In the rows, 128 means zero.
Known rows, with every way that one mark hangs from another
X{L{E} P{N W{V}}}: [163  79 133 103 121 118  97  86 190 134 108  83 149 128 175 205 119 114
 105 135  97]
L{X{P}}: [135 129 152 117 120 124 172 115 147 134 143 145 130 109 125 149 134 129
 111 158 142]
X{L P{E N{V} W}}: [119 104 135 136  97  88 127  78 203 126  88  90 155 120 171 240  93  95
 115 149  57]
N{P{E}}: [131 146  97 124 120 130 137 151 141 131 119 149 118 128 138 166 117  95
 127 160 106]
W{V}: [143 106 144 121 127 129 115 107 145 141 114 102 148 116 146 121 147 143
 141 121 128]
W{V{X{P}}}: [163  98 150 108 118 133 130 105 166 153 122 131 148 109 136 140 167 145
 118 130 114]
X{L{E} P}: [145  92 119 111 103 128 120 125 173 126 109 121 112 160 127 156 124 127
  89 162 125]
T{P{E N} V}: [ 97  83 124 144 126  95 138 157 177 119 115 154 120 131 131 175 138  86
 135 143  77]
T{P{N} V}: [ 91  90 131 129 130 112 149 141 164 122 132 148 128 121 120 145 145 116
 128 129 105]
P{E N W{V{X{L}}}}: [150  95 162 123 132 120  94  92 178 137 117 109 167 104 170 241 126 102
 145 118  54]
X{P}: [140 125 127 118 119 118 146 123 148 132 124 129 123 131 135 131 134 128
 107 149 129]
V{X{L{E} P}}: [144  93 122 109 106 145 119 128 177 136 115 149 119 152 107 169 144 130
  91 148 112]
P{E N{V{X{L}}} W}: [113 109 147 143 113 121 112  90 186 135  96 117 166 113 139 245 108  95
 141 118  46]
T{P{E W} V{X{L}}}: [104 115 152 132 112 133 157 153 191 112  93 181 128 141 134 218 177  49
 123 151  55]
X{L}: [119 122 143 124 112 128 126 115 147 121 136 120 130 142 133 143 118 134
 120 139 118]
T{V}: [112 119 128 133 111 127 144 156 138 132 110 137 127 134 126 115 143 115
 139 118 127]
T{V{X{P}}}: [131 114 137 123 103 131 162 155 164 146 107 165 130 123 105 132 166 123
 120 127 115]
T{P{N W{V}}}: [138  99 147 116 152 118 123  86 166 132 133 108 155  99 165 183 148  96
 126 128  95]
T{V{X}}: [119 120 141 130 116 145 146 160 145 140 111 167 134 125 101 126 161 125
 144 106 116]
L{E X{P{W}}}: [152 131 125 113 127 139 155 121 150 132 105 147 124 124 135 190 140  83
 106 152 132]

Rows
[131  68 130 117  98 128 121 142 192 142 114 146 127 140 112 170 134 136
 107 125 100]
T{V{X{L{E} P{N}}}}
[110 157 134 110 102 165 156  96 171 141 106 140 163 113 128 197 130 100
 123 133  86]
N{P{W} V{X{L}}}
[156 112 156 116 146 140 107  91 149 147 132 120 170  84 151 188 140 117
 144  90  92]
P{N W{V{X}}}
[167 120 137 106 122 123 140  97 165 139 103 101 150 111 177 165 152 111
 119 136 115]
X{P{W{V}}}
[159  80 148 110 133 149  79  93 173 141 117 113 158 118 148 208 131 114
 128 104  87]
P{N W{V{X{L{E}}}}}
[135 105 141 134 124  96 142 115 162 131 144 139 131 100 148 201 107 116
 123 163 104]
L{X{P{E N}}}
[144 112 141 124 121 111 125 110 185 129 125 138 142 116 160 252 117  92
 110 141  53]
V{X{L P{E N W}}}
[137 165  97 119 127 138 142 144 140 126 106 150 124 119 158 206 119  60
 128 160  91]
N{P{E W}}
[140  98 167 114 117 146 115  97 169 146 128 118 158 122 134 149 153 147
 134 123 107]
W{V{X{L}}}
[131  90 129 127 110  86 117 114 181 125 134 110 130 131 163 204  95 126
 109 162  80]
X{L P{E N}}
[130 100 150 117 115 119 129 100 175 136 155 134 144 115 129 186 120 155
 103 135  96]
V{X{L P{N}}}
[104 101 137 145 134 120 126  98 187 134  94 147 153 109 131 237 142  67
 131 129  45]
T{P{E N{V{X}} W}}
[140 104 140 122 103 118 132 128 184 131 115 153 128 137 130 199 137 115
 104 163  79]
V{X{L P{E}}}
[ 88  89 136 138 127 110 133  87 174 130 124 120 149 117 116 153 122 123
 123 131 100]
T{P{N{V}}}
[111 134 100 131 101 127 141 125 163 141  88 130 138 123 133 168 110  97
 135 155  99]
N{P{E} V}
[162 130 164 105 124 130 166  84 163 141 119 117 156  94 165 177 156 103
 122 150 129]
L{X{P{W{V}}}}
[114 164 105 120 113 148 158 106 150 137  95 123 155 110 141 171 124  89
 130 135 109]
N{P{W} V}
[128 112 122 138 111  92 128  95 184 134  79 101 153 108 160 226 101  87
 126 132  66]
X{P{E N{V} W}}
[101  79 134 140 130 114 131 158 179 127 120 179 126 118 108 185 154  89
 138 130  68]
T{P{E N} V{X}}
[ 94  90 149 135 106 127 147 160 198 119 104 183 122 147 109 187 173  81
 123 156  66]
T{P{E} V{X{L}}}
[152  66 155 116 113 104 103  96 206 147 128 111 155 113 158 209 128 142
 122 143  73]
W{V{X{L P{E N}}}}
[110 105 138 138 138 121 143 152 178 122 105 180 134 113 134 225 160  51
 136 122  52]
T{P{E N W} V{X}}
[153 102 133 128 137 103  94 103 155 133 106  96 154 100 178 210 117  92
 149 114  77]
P{E N W{V}}
[132  99 127 122 117 156 101 128 152 132 118 149 122 153 103 160 136 126
 112 131 112]
V{X{L{E}}}
[162 121 143 126 134 139 110 119 159 138  88 133 152 104 160 201 155  82
 150 119  74]
P{E W{V{X}}}
